Known rows, with every step that occurs
A -> H -> F -> Y -> T -> J: [ 51  32  25 -35 -17 -37   6  25  -4  14  29  14   5 -29   6   9 -46  10
 -36   6  22  21  10  24   2]
Y -> A -> H -> T: [ 22  15  42  24 -18   3  14  21 -14 -13  25  -1 -30 -27 -11 -23 -41  13
 -61  17   8  11 -18  11  -8]
A -> H -> T -> Y: [ 31  -6   2  21 -15 -10  21  33  -5 -16   8  11 -34  -8  10   1 -12 -21
 -56  16  31   9  -7  31 -26]
U -> J -> T -> Y -> A -> H: [ 19   3  15  33 -17 -19   5   3 -12  -4  17  22  -8 -37  23 -23 -49 -12
 -68  29   1  31  -1  -3 -29]
F -> Y -> A: [ 21  26  26  -6  -6 -21   7  33 -13  26  31 -13 -27 -31 -35 -24  -9  23
 -29 -10   6  15   1 -38   9]
Y -> F: [ 17  23   5  -2  -2 -23  -9  14   9 -14  24  -3   6 -28   4 -12   5  -7
 -14  19   9  21  15   2   1]
U -> J -> A -> H -> F -> Y: [ 39  10  -4   7   4 -34  40  -3  21  10  25  -3  14 -24  -8   6 -46  37
 -26  36  24  17  26   5  -3]
F -> Y: [ 19  16  -5 -11  -1 -24  11  33  -6  16  24 -11 -15 -18 -19  -6   2  15
  -7 -12  12   5  18 -23   4]
H -> T -> Y: [ 14 -13 -15  17  -6 -16  18  38 -14 -16  -2  -6 -38  -9  -7  13   7 -23
 -38   6  32  -1  -4   6 -23]
A -> H -> T -> J -> U: [ 16  21  20  14 -10  -4  35  -2  -1 -12  18  -2  -5 -13   7 -12 -50 -38
 -64  34  34  17 -14  26 -29]
J -> T -> Y: [ -4  -8 -31  21 -13 -28  11  23  -4   1  -1   5 -21 -15  15  18  -4 -36
 -35   2  11   6  10 -22 -26]
A -> Y -> T: [  6  12  30  -2  -4 -26 -33  29 -20 -14  18  19 -10 -33  -1  -4 -29  28
 -28 -11  13  -2  -4  16 -21]
F -> Y -> A -> H: [ 37  34  44  -2 -14 -14   9  29  -8  22  40   5 -23 -31 -16 -35 -27  25
 -50   3   4  24  -3 -12   8]
U -> J -> A: [  3   4  -3  28  11 -18  15 -21   6 -12  12 -16   2 -20  -6   8 -32  17
 -19  18  24  14   5 -12  -8]
T -> J -> A -> H: [ 15  23  26  19 -11 -16  20 -27  13   2  20  -5 -14   0  28  16 -45 -25
 -59  25  38  29 -16   9  -6]
H -> A: [ 20   4 -12  22   6 -16   9  13   1  -9   7 -21 -28 -14 -12  -3  -4   7
 -35   3   4  19  -8  -9   1]
H -> T -> Y -> F: [ 19   3  -3  11  -3 -27   7  39   1 -24   8 -10 -19 -26   1   0  18 -35
 -38  32  31  11   4   7 -11]
J -> A -> Y -> F: [ -1  16  27  20   8 -40  -4   3  19 -11  21 -13   0 -27   7  -6 -14  -3
 -39  40  30   9   4  -8  -9]
H -> A -> Y: [ 16  -5   1  25   7 -28   0  17  -9 -12   7 -13 -28 -16  -5 -11 -12  16
 -44   8  11   7  -7   5 -13]
A -> Y -> T -> H: [ 23  15  18  10 -14 -24 -51  12 -10  -6  19  18  -8 -33  13   3 -19  25
 -28   3   8  -8 -10  19 -15]
Y -> A: [ 13  19  23   7 -11  -8  -2  12 -14   4  21   0 -29 -24 -21 -15 -20  16
 -40  -4   1  19 -10 -21  -5]
F -> Y -> A -> H -> T: [ 30  25  44  10 -11 -10  25  42 -15   9  35 -15 -32 -36 -23 -32 -32  20
 -52  13  12   6  -6  -5   7]
Y -> T -> H: [ 25  24   2  10 -16 -11 -42   9   3  -2  18  10 -11 -31   4  15 -12  16
 -17  -3   5   4 -11   8   3]
F -> Y -> T: [ 17  29  15 -17   0 -27 -11  45 -11   9  26  -1 -12 -35 -21  -3 -12  23
  -7 -21  13   3   7 -15  11]

Rows
[ -9   9  10  26  -1 -20  33 -10  -3  -9   5 -43 -24  -5   4  30 -32 -32
 -41  24  45   2 -17 -12  -5] : H -> T -> J -> A
[  7   3 -35  37 -10 -18 -13 -21   0  -6  12  -5  20 -34  31  10 -26  -1
  -7  26 -13   5  22  -7 -14] : U -> J -> T -> H
[  2   7 -32  31 -20 -19  -8  -7   8   4  10  -5  -1 -22  26  22 -12 -13
 -13  12 -10  -2  11 -18  -8] : J -> T -> H
[  8   3 -38  51  -8 -22   0  -6  15  -3   3 -30 -19 -24  21  15  -9 -11
 -32  23 -15   5  -4 -24   2] : J -> T -> H -> A
[ 35   7 -21 -23  -4 -33  26  33   3  18  18  -5  -4 -16 -29  12  -5  27
  -4  -3  11   3  30 -12  -3] : H -> F -> Y
[ 17  16  32   7   3 -35 -26  12 -23 -14  10 -13 -22 -27  12  -3 -36   1
 -57   7  22  18 -24  16 -11] : H -> A -> Y -> T -> J
[ 12  27  24 -14 -11 -21 -24   8 -21  -6  17   5  -6 -24  11  14 -30 -12
 -29 -10  21  21 -11   8  -5] : Y -> T -> J
[ 29  -1  -1  16 -31 -30  24  21   6  10   9  30 -19 -25  12   4 -41 -12
 -73  24   1  22   0  -6 -29] : J -> T -> Y -> A -> H -> F
[ -7   2  16  25   3 -28   9   1   6  -1  12  -7 -20 -10  -2  10 -25  12
 -38  12  31  -4  -4  -9 -21] : J -> A -> Y
[ 15   7  22  16   7 -30 -25  31 -13 -18  10  -5 -27 -35  -8 -12 -25  27
 -45   0   9   4 -18  10 -10] : H -> A -> Y -> T
[ 48  26  12 -26 -13 -31   3  43   6   7  28  22   2 -34 -13   4 -34  37
 -24   0  11  11  15  18   3] : A -> H -> F -> Y -> T
[ 45  14  20  -1 -24 -12  13  10   2   4  23  25 -12 -23 -14 -11 -45  30
 -57  15   0  26  -1  13 -12] : Y -> A -> H -> F
[  3  27  36  -6  -1 -30 -17   9 -17  -2  17  16  -1 -31   2 -11 -50 -13
 -54  10  30  12 -19  11 -38] : A -> Y -> T -> J -> U
[ 21  10   9  19 -11 -37 -19  -3  21   3   9   6  -7 -29   2  36 -37  34
 -38  26  26 -11 -11   9 -14] : J -> A -> Y -> T -> H -> F
[ 17  -4  18  20 -12 -11  14  37 -22  -7   4  -9 -50 -23 -23  -9  -7 -13
 -62   6  25   7 -21 -13 -18] : H -> T -> Y -> A
[ 51  19  -2  -2 -20 -27   3  16   6  34  26  -7 -17 -31 -28  -1 -10  36
 -29  11   1   9   7 -26   9] : T -> H -> F -> Y -> A
[ 35  18   6 -18 -11 -33  22  34  -7  28  24  -6 -17 -30 -45  -8 -19  38
 -26  -3   4  12  12 -30   5] : H -> F -> Y -> A
[ 43   3  -8  -4 -18 -16  19  12  11  -3  17  28   2  -9   2   9 -31  19
 -33  13   6  18  18  31 -16] : A -> H -> F
[ 38   6  -2   0 -18 -32 -37  16   1  -2  12  22   2 -33   3  21 -26  41
 -27  12   8  -9   2  29 -20] : A -> Y -> T -> H -> F
